In the rows, 128 means zero.
Known rows, with every step that occurs
keti -> digeg -> lonip: [139 160 123 217 130 119 120 109 123 124 104  55 132 114 129 107 111 135
 138 143 141 118 139 166 146 123 116 129 113]
keti -> vizon -> digeg: [132 125 138 170 126 123 114 143 122 139 139  93 122 124 130 104 112 100
 138 151  96 140 119 141 118 141 124 120 132]
keti -> digeg -> lonip -> nutal: [159 172 121 235 131 111 112 114 118  98  88  70 135 126 135 113 120 112
 140 130 134 125 125 139 154  99 116 129 120]
poku -> gilud -> nutal: [110 180 159 149 119 120 119 122 120  82  88 101 124 103 139 126 126 118
 126 159 149 145 129 158 130 152 108 135  97]
fadod -> digeg -> lonip -> nutal: [149 128  81 179 114 100 123 128 108  58  89 112 140 149 134 127 133 122
 143 127 125 107 123  83 149 114 119 122  83]
keti -> vizon -> digeg -> lonip -> nutal -> poku: [165 148 129 230 131 111 104 142 115  89  85 107 127 133 161 109  95  90
 155 158 106 145 120 167 126 125 114 126  81]
vizon -> digeg -> keti: [119 115 111 159 130 118 119 150 126 161 106 149 122 109 141 113 132 114
 148 148  96 148 132 117 121 153 142 135  99]
nutal -> poku -> gavu: [116 167 139 109 127 119 130 146 109 106  93 143 129 134 136 146  88 138
 119 135 168 124 127 129 125 121 113 134 109]
keti -> vizon -> digeg -> lonip -> nutal -> lelil: [163 142 154 208 130  89 106 146 117  82  91  97 119 130 134 107 112  86
 157 175  88 152 106 157 126  97 125 116 113]
digeg -> lonip -> nutal -> poku -> gavu -> lelil: [162 182 121 108 135  97 125 148 110  76  50 130 138 149 158 147  80 133
 119 149 150 119 111 128 134  92 117 127 104]
gavu -> lelil: [139 144 129  71 133 125 136 137 131 125 106 123 129 135 141 137 117 141
 115 143 112 116 115 134 124 124 135 118 136]
lonip -> nutal -> lelil: [145 155 156 152 132 104 127 140 119  79  78 169 121 137 125 144 129 108
 142 142 114 144 106 123 128  91 131 119 141]
nutal -> poku -> gilud: [129 178 173 171 122 130 124 132 117  66  69 157 124 130 147 115 112 141
 130 155 159 134 134 161 121 166 120 134  74]
gilud -> nutal: [108 157 126 118 128 127 125 119 124 116 111 100 125 105 136 139 124 118
 128 134 135 138 126 153 128 133 105 129 112]
lonip -> nutal -> poku: [151 163 137 173 129 127 125 139 118  86  75 175 128 141 154 145 117 110
 136 124 131 139 117 128 129 119 119 130 103]
lonip -> digeg: [139 139 142 150 117 119 130 131 128 107 107 126 143 129 124 124 124 121
 116 136 131 126 144 125 138 131 111 139 133]
vizon -> keti -> digeg: [112 149 119 177 130 138 126 116 111 112  98  95 125 120 126 114 130 139
 133 133 111 129 157 131 138 128 107 133 137]
poku -> gilud -> nutal -> digeg: [111 183 169 126 113 105 121 144 109  73  83 102 136 109 117 129 123 120
 130 148 129 145 136 175 129 132  91 135  83]
keti -> vizon: [158 133 142 156 126 130 117 132 120 140 138 105 127 118 120 115 116 101
 123 151 131 134 117 135 118 123 128 130 142]
poku -> gavu -> nutal -> lelil: [125 179 143  74 134  97 135 158 115 100  85 155 126 135 113 159  90 147
 132 165 141 143 101  97 142  66 133 120 166]
keti -> digeg: [126 169 140 196 129 130 125 118 122 126 109  80 127 121 120 118 119 124
 127 135 134 124 129 143 138 122 117 125 137]
keti -> vizon -> digeg -> lonip: [143 116 120 188 128 111 107 135 125 134 137  58 129 119 136  93 109 107
 143 160 105 142 128 165 123 135 122 126 110]
gilud -> poku -> gavu -> nutal -> digeg -> lonip: [147 164 122  60 118  88 131 156 108 104  78 106 141 139 127 156  88 148
 137 132 132 152 122 141 153  67 109 130 113]
gilud -> poku -> gavu -> lelil: [134 173 141  17 122 115 142 144 117 115  83 109 121 136 147 156  97 138
 104 135 142 134 105 137 124 119 120 120 139]
vizon -> keti -> digeg -> lonip -> nutal -> lelil: [136 164 129 226 135 105 119 118 105  57  44  98 122 125 128 115 123 125
 155 155 101 143 142 145 146  83 113 125 121]
keti -> digeg -> lonip -> nutal -> poku -> gavu: [152 208 128 228 131 105 116 132  99  76  51  86 137 135 141 129  80 122
 131 137 174 122 121 139 149  91 100 138 106]
vizon -> keti -> digeg -> lonip -> nutal -> poku: [146 171 111 252 134 127 117 112 102  61  42 107 130 129 158 119 115 130
 148 135 119 135 156 164 146 113  98 135  83]
fadod -> digeg -> keti -> vizon: [158 125 101 182 112 118 118 143 103 142  96 131 133 105 117 113 130  98
 133 169 128 124 119  86 111 151 137 133  95]
vizon -> digeg -> lonip -> nutal -> poku -> gavu: [133 153 114 162 130  91 113 155 109  76  71 114 133 145 157 130  88 121
 147 133 132 133 120 131 141 111 107 136  83]
nutal -> lonip: [122 131 119  88 125 139 138 145 124 155 127 126 129 121 107 135 120 141
 124 130 111 115 124 155 124 105 111 134 104]
fadod -> digeg -> lonip: [126 117  82 156 115 106 127 118 112  83 115  87 137 136 131 119 130 143
 139 136 133 100 138 108 140 139 123 121  74]
digeg -> keti -> vizon: [170 127 125 185 129 128 116 143 120 177 111 136 127  93 128 106 122  88
 127 169 133 154 118 123 108 138 145 142 122]

Rows
[129 140 137 111 113 132 140 146 123 134 107 137 144 121 103 131 114 136
 115 140 115 117 139 145 136 110  97 144 101] | nutal -> lonip -> digeg
[117 137 102 206 132 126 118 105 115 108  96  60 129 114 137 101 124 148
 142 137 119 126 167 156 148 124 105 134 110] | vizon -> keti -> digeg -> lonip
[127 158 131  43 130 110 136 151 116 127 107 111 133 136 129 141  97 145
 102 142 137 107 108 106 127 105 127 124 150] | poku -> gavu -> lelil
[141 160 125  98 120 134 140 155 127 133  93 156 149 133 111 149 101 150
 123 152 105 125 129 118 154  81 105 140 125] | gavu -> nutal -> lonip -> digeg
[200 137 136 188 122 106 108 167 103 151  89 159 139 108 110 122 127  64
 139 151  94 155 113 115 116  86 128 143 117] | lonip -> nutal -> digeg -> keti -> vizon
[126 156 137  76 120 116 134 138 115 122  95 116 121 131 134 147 108 127
 117 119 157 145 115 130 128 124 116 130 134] | gilud -> poku -> gavu
[152 186 149 239 134  98 117 121 112  73  60  93 124 126 123 119 116 114
 151 159 123 134 116 157 145  77 117 120 126] | keti -> digeg -> lonip -> nutal -> lelil
[139 116 124 123 122 101 124 138 120 116 121  99 143 131 115 119 124 138
 143 130 110 126 142 161 135 103 111 128  88] | nutal -> digeg -> lonip
[126 149 121 117 122 105 124 149 109 146  87 126 134  89 118 139 128 105
 142 148 106 151 134 161 119 121 105 146  82] | gilud -> nutal -> digeg -> keti
[175 139 136 169 113 133 127 159 112 182  87 135 141  91 103 112 113  95
 113 181 116 138 130 146 115 117 113 161  99] | nutal -> lonip -> digeg -> keti -> vizon
[142 150 125  85 124 114 131 157 119 121 112 155 142 139 114 147 111 140
 142 135  94 136 126 120 148  77 123 125 136] | gavu -> nutal -> digeg
[137 181 126  69 123 117 135 147 120 116  84 139 125 137 141 165  90 138
 124 132 148 154 106 106 150  94 124 127 154] | gilud -> poku -> gavu -> nutal
[127 189 151 152 107 119 129 150 112 120  42 133 141  79 118 122 122 117
 117 187 142 152 143 166 127 152  88 165  55] | poku -> gilud -> nutal -> lonip -> digeg -> keti
[152 135 127 177 117 117 127 139 126 150  78 158 142 109 130 116 133 110
 125 159 129 140 145 111 130 146 127 152 114] | lonip -> digeg -> keti
[ 96 191 135 103 127 114 128 136 105  95  77 113 126 117 145 160  84 125
 121 143 172 140 121 158 126 129  88 134  99] | gilud -> nutal -> poku -> gavu
[122 142 122 114 123  96 122 128 116 103 111  76 140 109 125 134 117 122
 143 135 116 138 141 192 135 108  87 131  78] | gilud -> nutal -> digeg -> lonip
[179 140 142 211 118 123 116 143 118 165  89 133 142  97 123 106 120  82
 117 179 135 150 132 121 119 142 125 154 122] | lonip -> digeg -> keti -> vizon
[102 153 123  78 124 136 135 133 119 141 114  98 126 102 114 152 112 130
 128 140 113 130 123 179 126 113  89 133  87] | gilud -> nutal -> lonip
[160 127 111 178 132 109 115 121 126 100 108 117 136 131 144 124 128 110
 139 123 127 128 125 121 142 103 131 133 112] | digeg -> lonip -> nutal
[110 191 173 123 105 121 135 141 115  87  63 108 143  97 113 127 114 128
 114 166 141 129 140 179 139 139  77 151  77] | poku -> gilud -> nutal -> lonip -> digeg
[140 177 127 136 135 136 134 141 127 105  84 169 129 139 153 150  93 147
 141 148 136 140 122 127 140 109 128 122 117] | gavu -> nutal -> poku
[151 139 110 112 127 101 125 147 121 120 111 118 147 138 122 136 101 147
 147 139  98 132 135 140 152  66 124 128 112] | gavu -> nutal -> digeg -> lonip
[127 120  89 143 114 114 131 142 110 128  91 155 132 117 126 126 143 125
 138 149 122 118 131  75 124 156 137 133  82] | fadod -> digeg -> keti
[170 133 122 150 123 104 120 165 109 135  79 181 139 122 118 133 137  93
 141 131  92 146 128 113 127  97 129 144 102] | lonip -> nutal -> digeg -> keti
[144 122 124 122 122 110 126 160 114 158 101 164 136 114 113 125 134 115
 140 142 104 143 135 133 119 117 131 142  92] | nutal -> digeg -> keti
[120 169 157 140 114  93 114 132 110  67  83  75 139 106 126 114 116 129
 140 154 134 141 145 191 135 124  92 139  57] | poku -> gilud -> nutal -> digeg -> lonip
[138 190 138  44 109 120 146 165 113 125  61 140 140 137 115 168  79 149
 111 147 138 144 117 129 157  77  92 142 129] | gilud -> poku -> gavu -> nutal -> lonip -> digeg
[142 147  99 227 133 119 112 112 110  83  74  81 133 124 138 108 126 124
 144 130 111 137 156 128 154 102 105 137 118] | vizon -> keti -> digeg -> lonip -> nutal
